Each row was made from one small tree. Brackets hold a mark, then the marks that hang from it, in the order of their numbers. Every link used is in the known rows. Write each row's tree.
Known rows
{z_668 z_833}: 0.13 1.13 0.09 1.06 -0.36 0.18 -0.05 1.63 -0.63 0.17 -0.32 0.32 0.98 0.23 -1.02 2.46 -0.40 -0.15 0.05 -1.70 0.08 -0.88 -1.38 1.42
{z_905 z_249}: 0.09 0.29 -0.17 -0.11 -0.20 -0.24 0.08 -0.19 1.97 0.21 0.99 -0.17 0.15 0.67 0.84 0.17 4.14 0.87 -0.49 -1.28 0.54 0.18 -1.13 -0.88
{z_249 z_905}: -0.58 -0.09 -0.26 -0.14 0.29 0.78 -0.04 0.32 1.51 0.22 0.14 0.62 0.06 2.13 -2.67 0.83 0.24 0.11 -1.01 -1.08 0.36 0.06 -1.34 -0.02
{z_171 {z_249 z_905}}: -0.52 -0.48 -0.85 -0.72 0.43 -1.41 -0.54 0.39 2.42 -0.09 0.22 0.66 0.23 2.75 -1.38 1.25 5.14 0.08 -0.88 -3.51 0.32 0.03 -2.23 0.57
{z_905 z_138}: 0.65 0.22 -0.02 -1.71 -0.15 -0.60 0.34 -1.33 0.94 -0.30 -0.36 -0.22 0.15 0.94 0.45 1.03 2.15 0.79 -0.43 0.23 0.88 -0.52 -0.63 -1.97
{z_138 {z_171 z_833}}: -0.63 1.87 -0.66 -4.24 0.31 -1.40 1.14 0.82 -0.46 -0.43 -0.37 -0.49 0.42 0.23 1.80 2.65 0.39 -0.34 0.62 -1.22 3.12 -0.29 -0.08 2.40
{z_171 z_138 z_249 {z_833 z_905}}: -1.83 2.14 -1.61 -6.43 0.61 -2.02 -0.54 0.43 1.43 -1.06 -0.50 0.06 1.02 2.25 -0.61 4.47 7.06 0.32 1.41 -1.18 0.45 -0.54 0.24 2.64
{z_905 {z_833 z_171}}: 0.19 0.18 0.06 -3.26 0.01 0.57 1.00 -0.65 0.29 -0.81 -1.68 -0.59 0.72 0.75 -1.38 0.87 -0.43 0.83 -0.51 -0.55 0.53 -1.01 1.73 -0.89
{z_905 {z_138 z_171} z_833}: 0.51 0.40 -0.29 -4.92 -0.37 -0.46 1.56 -0.56 1.68 -1.15 -1.78 -0.83 0.77 1.75 2.25 3.04 2.45 1.72 -0.37 -1.33 3.90 -1.58 0.21 -1.91
{z_691 {z_668 {z_833 {z_905 z_138}}}}: 1.12 2.01 1.74 -3.08 0.39 1.10 0.19 0.72 0.15 -1.50 -0.54 0.13 1.00 3.17 0.04 1.40 0.22 0.96 0.18 -1.33 -0.02 -1.61 -1.40 1.20
{z_668 z_691 {z_833 z_171}}: 0.27 1.31 -0.03 -0.77 -0.55 1.04 0.50 1.79 -1.30 -0.76 -0.30 -0.08 0.60 1.20 -3.92 -0.25 -1.13 0.12 0.58 -4.67 -1.58 -0.30 -1.59 2.61
{z_668 z_691 {z_833 {z_171 z_249} z_905}}: 0.38 1.29 -0.49 -2.28 -0.06 0.34 -0.38 2.11 0.36 -1.50 -0.45 0.00 0.94 2.93 -5.83 0.93 2.11 0.62 0.43 -7.06 -2.12 -0.55 -1.35 3.14
{z_691 {z_668 {z_833 z_171}}}: 0.64 1.83 1.72 -3.56 0.43 1.34 0.99 0.66 -1.96 -0.89 -0.38 0.12 0.71 1.65 0.15 -0.06 -1.62 -0.39 0.55 -2.05 -0.52 -1.24 -1.55 3.11
{z_833 {z_171 z_138} {z_905 z_249}}: -1.31 1.50 -0.34 -7.20 0.21 2.97 0.79 -1.10 1.54 -0.84 0.14 -0.21 0.63 2.19 -4.24 2.36 3.76 1.05 0.88 -1.84 -0.13 -0.28 0.37 0.86
{z_249 z_171 {z_905 z_138 z_833}}: 0.84 -0.07 -1.39 -2.39 0.19 0.91 0.24 -1.00 2.65 -0.81 -0.70 -0.61 0.92 4.98 -3.60 4.95 2.30 1.72 -1.80 -2.07 2.21 -1.06 -1.57 -2.61
{z_833 {z_171 z_138}}: -1.35 0.85 -0.33 -6.27 0.02 2.11 1.19 -1.26 -1.17 -0.40 -0.46 -0.05 0.14 0.41 -2.08 1.36 0.97 -0.33 1.36 -0.33 -0.18 -0.35 0.12 1.70
{z_691 {z_668 {z_833 z_905}}}: 0.63 1.80 1.68 -1.77 0.54 1.52 -0.09 1.68 -0.67 -1.27 -0.20 0.29 0.87 2.48 -0.40 0.79 -1.44 0.34 0.45 -1.72 -0.57 -1.28 -0.86 2.73
{z_668 z_691 z_833}: 0.31 0.99 -0.16 2.15 -0.74 0.12 -0.23 2.53 -0.58 -0.66 0.12 0.14 0.46 1.03 -1.87 -0.31 -0.26 0.34 0.57 -3.83 -1.29 -0.16 -2.07 2.03
{z_171 z_833}: -0.26 1.71 -0.56 -1.42 0.31 -2.11 0.10 0.42 -0.05 -0.07 -0.24 -0.21 0.54 0.13 0.74 1.66 0.62 -0.12 0.03 0.98 0.67 -0.19 0.63 0.85
{z_171 z_138}: -1.47 0.64 -0.51 -3.26 -0.31 1.23 0.36 -0.37 -0.43 -0.24 -0.06 0.21 0.10 0.34 0.32 1.54 2.12 -0.09 1.50 0.64 0.23 -0.14 -0.42 1.11
{z_138 {z_171 z_249 z_833}}: -0.60 1.47 -1.28 -4.83 0.49 -3.28 0.69 1.03 0.49 -0.50 -0.31 -0.42 0.65 1.06 2.71 3.25 4.93 -0.39 0.63 -3.45 3.05 -0.34 -0.84 3.01
{z_138 {z_171 z_249 {z_833 z_905}}}: -0.65 1.76 -1.10 -5.69 0.76 -2.39 0.34 1.19 1.32 -1.03 -0.52 -0.44 0.80 1.96 0.34 4.02 4.29 0.18 0.55 -3.66 2.58 -0.54 0.13 3.03
{z_833 {z_171 {z_249 z_905}}}: -0.45 -0.10 -0.70 -3.78 0.61 -0.27 0.37 -0.47 1.45 -0.16 -0.41 0.34 0.27 2.61 -3.60 1.07 3.68 -0.18 -0.85 -4.08 -0.09 -0.13 -1.37 1.17
{z_691 z_668}: 0.54 0.52 1.54 -1.89 0.57 0.40 0.23 0.00 -0.82 -0.86 0.32 0.02 -0.19 1.30 3.02 -2.05 -0.33 0.05 0.48 0.31 -0.23 -0.39 -0.77 1.36
{z_833 z_905}: -0.01 0.33 0.05 -0.98 0.46 1.16 -0.45 0.19 0.97 -0.62 -0.31 -0.01 0.28 1.19 -2.89 0.82 -0.84 0.63 -0.09 -0.43 -0.51 -0.22 1.38 0.02

Write each row's tree
0.32 0.10 -0.61 -4.80 0.05 -1.77 0.84 -0.70 1.58 -0.65 -0.52 -0.40 0.26 1.74 2.37 2.55 6.07 0.61 0.13 -3.68 3.15 -0.66 -1.72 0.07 -> {z_905 {z_138 {z_171 z_249}}}
0.82 0.15 -1.13 -1.04 -0.22 0.23 0.08 -0.16 2.31 -0.69 0.31 -1.18 0.90 2.63 -0.24 3.32 4.39 1.72 -0.86 -2.22 1.61 -0.62 -0.76 -2.01 -> {z_905 {z_249 z_171} z_833}
0.26 1.28 -0.14 1.03 -0.45 1.11 -0.65 2.85 0.16 -1.24 -0.16 0.10 0.79 2.16 -4.54 0.45 -1.11 0.95 0.49 -4.22 -1.83 -0.38 -0.87 2.13 -> {z_668 z_691 {z_833 z_905}}
0.88 1.70 -0.16 -0.28 -0.71 0.43 -0.29 1.64 2.62 -1.26 0.39 -0.21 1.04 3.40 -3.35 1.41 4.01 2.26 -0.24 -4.99 -0.63 -0.52 -2.38 -0.18 -> {z_668 z_691 {z_833 {z_905 z_138 z_249}}}
-0.93 1.81 -0.43 -3.45 -0.78 2.00 0.77 1.46 -1.63 -1.06 -0.32 0.09 0.62 1.52 -3.64 0.95 0.48 0.02 1.79 -4.22 -1.43 -0.49 -2.01 3.59 -> {z_668 z_691 {z_833 {z_171 z_138}}}
-1.81 2.62 -1.00 -5.79 0.39 0.08 -0.02 0.20 0.24 -0.86 -0.53 -0.04 0.85 1.44 -1.69 3.90 1.98 0.37 1.49 1.38 0.46 -0.51 1.28 2.05 -> {z_171 z_138 {z_833 z_905}}
0.63 0.77 -0.06 -2.63 0.14 0.32 0.03 -1.04 3.60 -0.67 0.28 -0.39 0.60 2.64 -1.66 1.86 4.91 2.12 -0.84 -1.30 0.78 -0.44 -0.32 -2.54 -> {z_833 {z_905 z_138 z_249}}
0.60 0.08 -1.31 -2.04 0.41 1.21 0.01 -1.18 1.72 -0.35 0.40 -0.32 0.29 4.39 -4.25 4.16 1.96 0.68 -1.31 -2.43 1.52 -0.31 -2.68 -1.31 -> {z_249 z_171 {z_905 z_138}}
-0.24 2.25 -0.56 -2.54 0.52 -1.33 -0.19 0.48 2.30 -0.52 0.33 -0.41 0.97 1.70 -1.07 2.43 3.28 1.17 -0.42 -0.30 0.71 -0.16 0.78 0.10 -> {z_171 {z_833 {z_905 z_249}}}
-0.84 2.17 -1.89 -4.48 0.05 -0.20 0.17 -0.46 0.88 -0.26 1.40 -0.87 0.79 2.39 -0.15 4.97 6.20 0.52 0.85 -1.17 1.66 0.02 -1.87 1.22 -> {z_905 {z_249 {z_171 z_138 z_833}}}
0.13 1.74 0.21 -2.79 0.23 2.04 0.33 0.97 -0.47 -0.55 -1.01 0.08 1.29 1.53 -5.96 3.17 -2.13 0.12 -0.03 -3.05 -0.79 -1.12 0.46 2.00 -> {z_668 {z_833 z_171 z_905}}
0.22 0.32 -0.31 -4.61 0.17 0.76 1.20 -1.44 2.70 -0.80 -1.77 -0.08 0.82 3.63 -3.37 2.32 1.78 1.61 -1.86 -1.21 1.60 -1.33 -0.29 -2.56 -> {z_249 {z_905 z_138 {z_833 z_171}}}
0.63 1.49 1.18 -3.92 0.54 -0.11 0.59 0.86 -1.17 -0.98 -0.39 0.19 0.80 2.24 0.95 0.46 2.20 -0.41 0.51 -3.87 -0.51 -1.37 -2.26 3.60 -> {z_691 {z_668 {z_833 {z_171 z_249}}}}
1.26 0.44 -1.09 -2.17 -0.13 -0.01 0.25 -1.76 2.29 -0.26 1.13 -1.04 0.41 2.88 -0.51 3.48 6.02 1.46 -0.80 -2.26 1.74 -0.16 -2.45 -2.42 -> {z_905 z_138 {z_249 z_171}}
-0.39 0.62 -1.58 -3.71 -0.40 1.19 0.42 -0.45 2.04 -0.84 0.32 -1.04 0.98 2.96 0.06 4.54 6.13 1.66 0.35 -1.85 1.98 -0.71 -1.11 -1.03 -> {z_905 {z_249 {z_171 z_138}} z_833}
0.26 -0.42 -1.01 -2.47 0.08 -2.12 -0.06 -0.40 3.98 -0.76 -1.18 0.20 0.82 3.91 -0.35 2.72 7.33 1.58 -1.63 -2.78 1.67 -1.08 -1.65 -2.17 -> {z_171 {z_249 {z_905 z_138 z_833}}}
-0.67 2.15 -0.56 -5.21 0.71 -0.51 0.75 0.92 0.27 -0.84 -0.52 -0.51 0.69 1.32 -0.62 3.42 -0.34 0.20 0.57 -1.51 2.68 -0.45 1.10 2.41 -> {z_138 {z_171 {z_833 z_905}}}
-1.76 1.92 -1.72 -5.38 0.19 -3.03 -0.07 0.21 0.53 -0.52 -0.25 0.07 0.76 1.21 2.03 3.76 7.69 -0.27 1.53 -0.67 0.90 -0.33 -1.04 2.69 -> {z_171 z_138 z_249 z_833}
-1.37 0.48 -0.90 -6.72 0.24 0.19 0.64 -1.09 -0.16 -0.59 -0.54 0.06 0.23 1.15 -1.19 1.95 5.50 -0.42 1.36 -2.62 -0.17 -0.34 -0.79 2.23 -> {z_833 {z_171 z_138 z_249}}
0.09 1.91 -0.59 -5.46 0.15 -1.86 1.41 -0.56 0.55 -0.55 -0.73 -0.66 0.61 1.20 2.19 3.45 2.54 0.55 0.16 -0.84 3.73 -0.78 -0.59 0.33 -> {z_905 {z_138 {z_171 z_833}}}
0.30 1.62 0.00 -1.74 -0.20 2.01 0.13 1.99 -0.51 -1.35 -0.53 -0.08 0.83 2.18 -6.80 0.51 -2.02 0.65 0.49 -5.10 -2.04 -0.50 -0.55 2.70 -> {z_668 z_691 {z_833 z_171 z_905}}
-1.37 0.84 -0.80 -7.70 0.62 1.30 0.19 -0.88 0.75 -1.24 -0.66 0.04 0.56 2.29 -4.21 2.76 4.70 0.23 1.26 -2.98 -0.61 -0.50 0.41 2.25 -> {z_833 {z_171 z_138 z_249} z_905}
-0.97 2.10 -0.33 -4.41 -0.42 2.98 0.37 1.72 -0.83 -1.56 -0.56 0.07 0.88 2.50 -6.46 1.71 -0.24 0.68 1.72 -4.60 -1.91 -0.60 -0.80 3.65 -> {z_668 z_691 {z_833 {z_171 z_138} z_905}}
0.79 1.51 -0.96 0.73 -0.39 1.57 -0.84 2.42 1.35 -1.18 1.14 -0.55 0.98 3.72 -5.29 2.43 2.13 1.47 0.14 -6.35 -1.04 -0.08 -2.61 1.71 -> {z_668 z_691 {z_833 {z_905 {z_249 z_171}}}}
1.51 0.39 -1.28 -2.71 -0.35 -0.39 0.43 -1.59 3.33 -0.90 -0.03 -1.42 1.07 3.61 0.31 4.28 6.57 2.58 -1.31 -1.99 2.62 -1.13 -1.36 -3.92 -> {z_905 z_138 {z_249 z_171} z_833}
0.39 0.80 -0.23 -4.39 -0.25 -0.43 1.38 -0.98 2.61 -0.32 0.43 -0.68 0.34 1.85 2.48 2.26 6.11 1.54 -0.28 -2.88 3.63 -0.44 -2.15 -1.29 -> {z_905 {z_138 z_171} z_249}
0.56 0.49 -0.79 -1.44 0.40 1.62 -0.63 -0.23 2.12 -0.63 1.18 -0.75 0.51 2.98 -3.85 3.04 2.71 1.28 -0.41 -2.93 0.31 0.02 -0.54 -0.46 -> {z_833 {z_905 {z_249 z_171}}}
-0.89 1.03 -0.61 -6.27 -0.40 1.22 1.45 -0.94 1.88 -0.74 -0.62 -0.61 0.93 1.72 -0.12 2.27 5.31 1.63 0.26 -1.03 1.31 -0.98 0.14 -0.94 -> {z_905 z_249 {z_833 {z_171 z_138}}}
0.12 1.54 -1.21 -6.09 0.27 -3.51 0.90 -0.36 1.45 -0.70 -0.75 -0.60 0.68 1.82 2.95 3.92 6.48 0.47 0.15 -2.90 3.68 -0.86 -1.38 0.77 -> {z_905 {z_138 {z_171 z_249 z_833}}}
-0.42 1.95 0.85 -6.43 0.32 0.80 0.83 0.55 -1.49 -1.17 -0.45 0.31 0.88 2.49 1.10 1.60 3.67 -0.47 1.67 -3.41 -0.39 -1.39 -2.74 4.47 -> {z_691 {z_668 {z_833 {z_171 z_138 z_249}}}}
-1.00 1.99 -1.91 -4.68 0.26 0.08 0.12 -0.27 -1.15 -0.52 0.26 -0.72 0.66 1.86 -1.16 5.38 2.26 -0.33 1.49 0.00 1.21 -0.21 -0.86 2.28 -> {z_249 {z_171 z_138 z_833}}
0.79 1.79 0.06 -3.01 -0.28 1.55 0.34 0.97 0.33 -1.68 -0.91 -0.28 0.97 3.01 -6.29 1.30 -0.21 1.33 0.16 -4.72 -1.37 -0.95 -0.95 1.15 -> {z_668 z_691 {z_833 z_171 {z_905 z_138}}}
-1.04 1.44 -1.48 -4.97 0.72 -2.68 0.62 1.21 1.80 -0.35 -0.19 0.08 0.68 2.76 0.62 3.86 5.16 -0.24 -0.22 -4.29 3.29 -0.30 -1.98 2.94 -> {z_138 {z_171 {z_249 z_905} z_833}}
-0.24 1.60 -1.21 -3.00 0.83 -3.27 -0.82 0.80 1.85 -0.81 -0.45 -0.15 0.89 1.97 -0.75 3.00 4.90 0.39 -0.05 -1.81 0.23 -0.38 0.63 1.54 -> {z_171 z_249 {z_833 z_905}}
0.27 1.41 0.99 -4.00 0.76 0.42 0.55 1.07 -0.03 -0.88 -0.32 0.64 0.87 3.82 -1.11 1.03 2.27 -0.29 -0.18 -4.56 -0.21 -1.18 -3.24 3.58 -> {z_691 {z_668 {z_833 {z_171 {z_249 z_905}}}}}
1.15 2.24 1.54 -3.16 0.27 0.90 0.27 0.59 1.55 -1.31 0.19 -0.02 1.10 3.64 0.64 1.56 3.16 1.55 -0.17 -2.34 0.53 -1.52 -2.34 0.57 -> {z_691 {z_668 {z_833 {z_905 z_138 z_249}}}}
0.73 2.06 1.59 -1.95 0.37 1.31 0.00 1.40 0.80 -1.17 0.57 0.15 1.01 3.03 0.33 0.81 1.54 0.96 0.13 -2.56 -0.15 -1.12 -1.72 2.02 -> {z_691 {z_668 {z_833 {z_905 z_249}}}}
0.64 2.36 1.64 -4.47 0.65 2.05 0.70 0.86 0.18 -1.28 0.09 -0.03 1.06 3.15 -1.68 0.80 0.93 0.76 0.16 -3.30 -0.51 -1.24 -1.41 2.56 -> {z_691 {z_668 {z_833 z_171 {z_905 z_249}}}}
